Each row was made from one small tree. The marks that hang from a mark follow it in brackets, in alphabetical order. Every link used is in the known rows. Write each row's tree.
Known rows
seba[pudi[mezifo[demag kelol[namolub]]]]: [-14  -6   2 -22  14 -19 -15  -8  -1 -19  13  -4   2 -13   3 -14  -5  -6
 -16  26 -22  -8  -2  -1 -12  13   1  19  -6   8   9 -12  22  -5  -1   3
   4  13   9 -12 -18   1 -15   7  12  11  19   2 -13 -26 -14  -7 -14]
namolub[kelol]: [ 10   7 -13   5 -20  18   4  29   5  12  -7   7 -11  14  -7   7   4   3
   3  -1  13  -3   0   0   8   0  -5 -16  16   0 -14   4  -2   3   0   3
  -4 -10   5   5   1  -7   6   5 -27  -2  -8   7   3  -6  10   6   2]
namolub[kelol[mezifo[demag[gagun]]]]: [ 13  -3 -11  13  -8  11   3  -5  -6   8 -15   2  -1  -7  -4   0 -11   5
  10   5  -4   9   2   5   5   2   2 -11  -7  10  -2   4 -11  -2  11   2
 -10  10 -20   2   2 -19   3   3 -33   3  -6  -6  -3   3  10   3   2]
mezifo[demag]: [-13   3  14 -13  -7  10  10  -1  -2   7   5 -11   0   4  -6   8   8   3
   8  -2   9   0   7   4  12   4   3   1   6  -8  -8  12  -5  -2 -12  -1
  -2   0   2  -1   0  -4   3  -5 -20  -4   6  -4   3  10   3  -2   8]
pudi[mezifo[demag kelol[namolub]]]: [ -9   2  19 -23   5 -14  -3  -8   3 -18  11 -17  12   3   1  -9  15  -3
  -7  21 -15   1   2   2  -3  11 -13  10  -6   1   1   0   9  -4   3   3
  -4  15  10 -18 -13  -4 -11   8  -9  12  19  -2 -11 -15 -22 -10   5]
pudi[mezifo[demag[pumel] kelol[namolub]]]: [  1   6  15 -10   6  -6  -3 -23  -1  -9   5 -26  13  -6   4  -6  19   1
   3  12 -12   9  -1  -4  -3   6 -24  10 -10   0   3   9   6 -14   4   9
  -7  11   3 -25 -17 -11 -17   8 -14  11  -1 -11  -6 -22 -17 -11   2]
seba[pudi]: [ -5  -4 -17   0  -4   4  -6  10   2   6   4  17 -12  -6  -5   1 -13   2
  -4 -12  16 -13   2   2   0  -1  11   2  17  -4 -10  -2  -3   0  -8  -1
  11 -13   3  19   4   6   3  -8  19  -3   0   5   0  10  11   5  -9]
mezifo[demag kelol pudi]: [  5   6  20  -6   7   1   4  22   6  -6  -4 -39  16 -11  -3  -1  14  -6
   1   4 -16   3   1  -8  14   7  -4   2  10 -11   6  18   4   4 -17   1
  -9  -4  -2 -13 -13  -1  -3   6 -31 -11  10   0  12 -20 -31   1  11]
fevi[namolub[kelol] seba]: [  5   6 -37 -16 -16   3   1  52   3   6   9  14  -3  27  -8   1   4  -8
  -1  -3   0   7  -8   4   7  -8  12 -23   7   4   0 -12  33  12  -9  -3
   4 -14  26   6   7   4  14   3  -2  -1 -18   8   6 -20   6   5  -6]
gagun[demag perel]: [  1  -1  51  20 -10  28  34 -42   2  16  -2   6 -15   9  -3  23  21   9
  11 -31  32  -1   5   4   2  -1  -5 -14  14  -7 -32  10 -27   5   0   1
   5   0  -7  13  12   4   7  -8   4  10  -7  14   1  57  18   5  23]
fevi[namolub seba]: [ -6   4 -19 -24  -9  -5   1  30   4   1  16  15  -2  18  -4   3   5  -7
  -2 -14   6   7  -4   4   7  -8  17  -8   7  -6   0  -8  21  12 -16  -7
  10 -11  23   6  16  12   8 -14  16  -3  -9   5   2  -5  -2   1   2]
perel[gagun[demag[pumel]]]: [ 23  10  37  26 -10  35  21 -53  -9  27  -4  20 -14  -1   8  25  12  17
  29 -34  36  11   5   2  -1  -7  -5 -16  12 -20 -30  20 -30 -14  -6   8
  -1  -7  -5  23  23  -2  -1  -2  -6  10 -25  -3  10  26  23  -3  12]
demag[gagun pumel]: [ 26   9   3  21 -17  26   9 -15  -1  14  -6   5  -1 -14  -1   5  20   8
  28 -18  22  13   5  -9   7  -5 -13 -10  12 -13 -12  13 -17  -7   0   0
   1  -9 -25   1  -1  -7   3 -13 -28   9 -23  -7  -1  30   8   6  14]
pudi[mezifo]: [-12   0  -2 -13  -5  -2   4 -25   0  -2   7  15  -2   5  -1   3   8   5
   0  -5   4 -12   5  -5   0   0   0  -1  12  -4 -11   4  -7  -1   7  -3
   5   3  -2   1  -1   6  -4   0   0   0  11  -3   2  26   8   0  -4]
fevi[seba[pudi]]: [-13  -8 -29 -16  -1  -2 -11  23   0   0   7  23 -19   0  -5  -3 -16  -1
 -10   0   9 -13  -1  -7   5  -7  25   2  12  -6  -3 -12  14   9 -14 -11
  13 -18  21  21  -4   9  10  -5  42  -7   0  10   7  11   9   6 -14]
fevi[namolub[kelol[mezifo]] seba[pudi]]: [ -4 -15 -72 -10   3 -18 -18  34   1   2   2  34 -13  18  -3  -9 -37  -9
 -16 -10 -10   0 -15   6  -4 -13  25 -12  -7  20  10 -34  32   7   1   1
   8  -8  24  16  18   4   7   4  41  -7  -7   9   3 -30  18   2 -29]
kelol[mezifo namolub]: [-11  -6  -3   9  -1 -11  -7  12  10   0   0  16  -4  19   4  -1 -17   6
  -3  -9  18  -3   0  15  -1  -3  -1   6  -7   3 -11 -24 -24  -1  17   2
   0   3   0  13  13   1  10  -6  26  -1   0  10 -16   2   7  -3   3]
fevi[namolub seba[pudi[mezifo[demag]]]]: [-24  -7 -32 -39  13 -23 -10  -5 -13 -10  20  19   2  -7   1  -8 -14 -11
 -18   6 -27  -6  -6  -2  -8   0  30   5  -8  13  18  -6  46   4 -14  -6
  14   1  29  -3   9  10  -7   4  36  -1  12  -6  10 -13   4  -4 -30]
kelol[mezifo[demag[pumel] pudi] namolub]: [  6   8  14  28  13  -5  -6   5   3   4 -18 -22  12  10  11   1  -9   4
  -5   4   4   7  -2   5   1  -2 -22  16 -21   2  14  -3 -23 -11   5  10
 -11   1  -4 -10   5  -9   5   1  16 -11 -11  -7   2 -42   5  -4   8]
demag[gagun[perel]]: [ 16   6  24  14 -20  26  25 -12   1   8   2   4 -14 -10  -6   9  25   5
  16 -12  23   2   7  -3  -1   0  -2 -14  14 -10 -17   8 -17  13   3 -10
  -1  -2 -21  10  -1   8   6 -12 -24  14 -15   7 -13  66  -1   7  16]
kelol[mezifo[demag pudi] namolub]: [ -7   0  18  20  12 -16  -8  17   5  -6  -7 -12  11  13   8  -3 -17   0
 -12  11   1  -2   2  10   0   3  -5  16 -19   0  12 -11 -17  -5   3   4
  -7   2   2  -2   2   0  11   0  16 -13   4   2  -3 -31   2  -2   3]
seba[pudi[mezifo[kelol]]]: [ -7 -13 -15 -21   4 -11 -12 -19   1 -14  10  12  -5 -14  -3 -10  -4  -3
 -16  -3 -16 -14  -3 -10  -8   3   5   5  14   3  -3  -4  11   1   2   2
  10   5   1   1 -13   6 -19   5  12   5  19   3   2  13 -17   2 -13]
kelol[mezifo[pudi]]: [  1  -5  -1  19   4  -6  -3   4   7   2 -10  -1   2  11   1   2 -16   3
  -4 -15   8  -9   1   1   4  -6   1   3   3  -4  -3  -5 -23   2  11  -2
   0  -6  -7   9  11   6   7  -1  16 -17   3   4   7   3   2   3   1]
seba[pudi[mezifo]]: [-10  -6 -20  -8   1  -8 -11 -23  -4  -2   8  24 -11  -9   1  -3 -11   3
  -9  -3   3 -19   0  -4 -11   1   8   3  10   4  -4  -2   1  -1   3  -3
  11   2   4   8  -4  10  -8   1  29   1  14   1   6  19  14   3 -20]
mezifo[demag pudi]: [ -3  11  21   7   2   7   4  13   1   3  -5 -21   8   2  -1   6   5  -3
   3   6  -1  -6   7  -2   9   4  -4   5   5 -11   8  21  -1   1 -14  -2
  -4  -8   0  -3  -5   3   8  -1 -19 -13   3  -3  14 -12  -3   5   7]
namolub[kelol[mezifo[demag pudi]]]: [  3   1 -10  16   4   2  -1  21   1   6 -21 -12   3  11   0   2 -17  -1
 -16  10  -9  -3  -2   0   6   1  -3  -2  -8   9  10   8  -6   0   4   6
 -13  -2  -3  -4   2 -10   7  13 -14 -15   0   0  11 -36   7   4   1]
mezifo[demag[gagun] pudi]: [ 12  11  28  18  -2  15   7   9  -2   4  -2 -22  11 -19   1   4  11  -1
  25  13  -1   5   7  -7   6   6   0   1   6 -11   9  21  -6   1 -11  -7
  -6  -6 -19  -6  -9   4   5  -5 -32  -4  -4  -6   7  -4  -7   9  14]

Which tree is each row?
[ -1  -6  20  14  -4  12  23 -26  -7   6 -11  -4  -7 -17  -2   6   9   8
  10  -6  13   9   6   5  -2  -1   3  -5 -11   2  -4   7 -19   5  13  -5
  -5  16 -28   5   5  -3   2  -9 -21   4  -7  -1 -15  56   3  -1   8]
kelol[mezifo[demag[gagun[perel]]]]
[ 23   2  -3  33   0   8  -2  15  -3   6 -17 -18   7 -11   0  -3 -11   2
   4  14 -11   6   0  -3   4   3  -3  -7 -11   5  12   4  -7   0   8  -1
 -12   4 -24  -5  -5 -11   9  10 -31  -7 -10  -4   6 -19   1   8   2]
namolub[kelol[mezifo[demag[gagun] pudi]]]
[  8   9  33  -1   8  -6  -3  39  10 -12   1 -40  17   2   2  -7  10  -9
  -8  22 -13   6   1   1   5  11 -12  12  -5  -7  10   0   7   3 -14   2
  -8   0   4 -15 -16   2   1   5 -15   0   7   6  -4 -39 -30  -1  14]
mezifo[demag kelol[namolub] pudi]
[ 14   5  41  29 -10  38  34 -49   1  22 -13   0 -15   1  -2  26  29  13
  16 -35  34   6   3  -2   1  -5 -20 -18  12  -8 -31  22 -32  -5   0  10
   1  -3 -13   5  10  -4   5 -13  -2  11 -26   5   7  53  19   3  30]
gagun[demag[pumel] perel]
[ 26  11  23  31 -20  37  24 -18  -3  15  -8  -5 -13 -14  -4  14  36   9
  25 -15  30  12   5  -8   0  -6 -18 -17  11  -8 -16  17 -17   4   7   0
  -3  -7 -29   0   1   1   7 -16 -24  16 -36  -1  -9  66  11   5  19]
demag[gagun[perel] pumel]
[-17  -5  11   1   4 -10  -4   7   2  -1  -5  -3   3  18   4  -3 -13   5
  -4   3   9   2   2  17   1   2   0  11 -17   5  -1 -11 -16  -6   9   4
  -6  11   2   1  11  -5   5  -4  12  -4   8   0 -15 -12   5  -7   1]
kelol[mezifo[demag] namolub]
[ -4   5  21 -18  -1   0   3  23   7  -8   3 -29   8   8  -4  -4  11  -4
   3  12  -1   7   2   9   9   9  -8   7  -1  -7  -3   1   4  -4  -8   2
  -5   6   9 -12  -9  -6  -4  -1 -20   6   6   4 -16 -17 -29  -6  15]
mezifo[demag kelol[namolub]]
[ -2  -2  13  19   1  -6  -2  -2  -3  -1  -5   2   6  -5   6  -5  -7   6
  11   7   8  12   5  13   0   5  -2   9 -18  -1  -2 -13 -19  -5  14  -1
  -4  11 -15   1   1  -7   4  -7  -9   6  -4  -1 -23   4   5  -3  10]
kelol[mezifo[demag[gagun]] namolub]
[  6   1  11 -20   5   3   5 -36  -4  -2  -2 -24  11 -15  -4   2  22   2
   3   2 -16   9   0 -11   3   2 -19   1   3   0   1  24   6 -12   1   9
  -5   9  -5 -22 -11 -11 -23   6 -31   5   2 -15   6   4 -19  -9   5]
pudi[mezifo[demag[pumel] kelol]]
[-10  -4 -41 -21   0 -11 -10  30   0  -1  18  24  -4   6  -5  -4 -11 -10
  -6 -11  -1  -2  -6   2   0  -9  28  -3   7   5   5 -17  34  11 -23  -6
  16 -17  26  17  13  18   8 -10  41  -2  -6   8   4  -7   3   2 -20]
fevi[namolub seba[pudi]]
[ 19   1  15  -7  -1  10   5 -36  -9  -3   1 -20  13 -33   0  -4  25   1
  23   6 -16  17   1 -15   1   4 -16  -1   2  -4   1  26   2  -9   7   3
  -4  13 -26 -26 -20 -13 -20   1 -42  15  -8 -18  -1  17 -22  -4   6]
pudi[mezifo[demag[gagun pumel] kelol]]
[  8   3  18  33   9  -6  -8   8   0  -7 -11 -11  13  -8  12  -7 -12   1
   7  13  -3   9   4   7  -3   6  -6  11 -21  -1  11  -9 -18  -3   9  -3
  -8   6 -19  -1  -1  -1  10  -4  -2  -1  -2  -2 -12 -16  -5   2   6]
kelol[mezifo[demag[gagun] pudi] namolub]
[-11 -13 -24 -31  10 -27 -26  11   5 -24  17  17  -9  -4   3 -18 -11  -5
 -23  22 -20 -12  -8 -10 -10   2  12   8   2   1   7 -24  28   7   2 -10
  11  -2  24   6 -17   9  -8   8  49   7  17  12  -7  -6 -20  -6 -20]
fevi[seba[pudi[mezifo[kelol[namolub]]]]]
[-11  -1  10 -33   3  -7   6 -26  -1 -10  10 -15   8  -8  -5  -4  17  -2
  -3   7 -20  -1   2  -6   2   8  -3   1   5  -2  -1  15   6  -2   6   1
  -2  13   3 -16 -11  -5 -18   9 -21   1  22  -6   3   4 -24  -5   0]
pudi[mezifo[demag kelol]]
[ -4  -3 -59 -25   1 -12 -18  19  -5  -6  14  32  -9  12  -1 -10 -16 -11
 -22  10 -23  -6 -13  -3 -11  -5  21  -8   3  19  13 -20  47  11  -4  -5
  12  -8  30   3   8  12  -2   9  27   4  -3   6  10 -27  13   3 -32]
fevi[namolub[kelol] seba[pudi[mezifo]]]
[-16  -7 -40 -24   8 -22 -11   1  -4 -10  23  36  -5   4   1  -9 -13 -12
 -18  -4 -15 -10  -7  -4 -11  -6  25  -1   4  10  11 -18  35   9  -9  -9
  18  -7  26   7  11  20  -1  -3  47   2   8   3   7  -4   5   0 -32]
fevi[namolub seba[pudi[mezifo]]]
[  7   1   5  20  10   1   2  -8  -2   8 -19 -19   9  -3   3   4  -7   4
   1  -4   5   6   0  -4   6  -6 -12   7 -13   0  10  13 -21 -10   2   8
 -10  -2 -14  -7   5 -10   2   0   1 -17 -12 -12  14 -12   7  -3   4]
kelol[mezifo[demag[pumel] pudi]]
[ 12   0 -21  28  -3   1  -5  24   7   7 -18  -1  -6  14   1   0 -17   2
 -13  -4   1  -6  -5  -2   1  -6  -5  -8   3   7   0  -4 -14   6  13   3
  -7  -7  -7   5   3  -4  10  10  -3 -15  -4   6  12 -20  14   8  -7]
namolub[kelol[mezifo[pudi]]]
[ -9  -5 -35 -17   2 -12  -2  30  -4   3  -1   5   4  20  -4  -4 -17  -8
 -10   2 -13  10  -9  11   7  -8  16 -12 -20  16  11 -16  27   6  -1   2
  -3   1  24  -1  16  -8   7   6   4  -8  -4  -1   6 -38   4  -4 -11]
fevi[namolub[kelol[mezifo[demag]]] seba]
[  1   2   8  25   6 -13 -12  22  13  -5 -11   1   3  23   9  -3 -20   1
 -13  -1  12  -5  -1   8  -3  -1  -6  10  -7  -1   2 -20 -26   2  11  -1
  -3  -2  -3   7   7   6  12  -3  30  -9   1   8  -6 -18   3   1   2]
kelol[mezifo[pudi] namolub]
[ -2   0  12 -18   0 -12  -7  -3  11 -17  14   1   5   7   2  -7  13  -2
 -12   7  -5  -2  -2   0  -3   7 -16   5   5  -4  -6  -9   0  -1   8   2
   2   8   3  -8 -13   4 -11   5  -1  11  12   6 -14   5 -25  -6   1]
pudi[mezifo[kelol[namolub]]]
[ -2  -3  -1  -3   6  -1  -3 -34 -14  -4   8  12  -2 -34   2  -6  -5   0
   4  13 -12  -8   5  -6  -8   7  11   5   2   4   7  13  10  -5   0  -8
   7  10 -12   3 -10   2 -10  -2  -5  13  14  -7  -2  23   7   4 -11]
seba[pudi[mezifo[demag[gagun]]]]
[-10   0 -13  -8   8   0  -7 -43 -15   1   1   4  -3 -18   3  -2  -2   5
  -6   7  -5  -9   1  -9  -8   1  -3  11  -2  12   6  13   8 -16  -4   7
   4   1  -1  -5  -1  -5 -15   0   4   3   1 -14  11   2  19  -3 -17]
seba[pudi[mezifo[demag[pumel]]]]
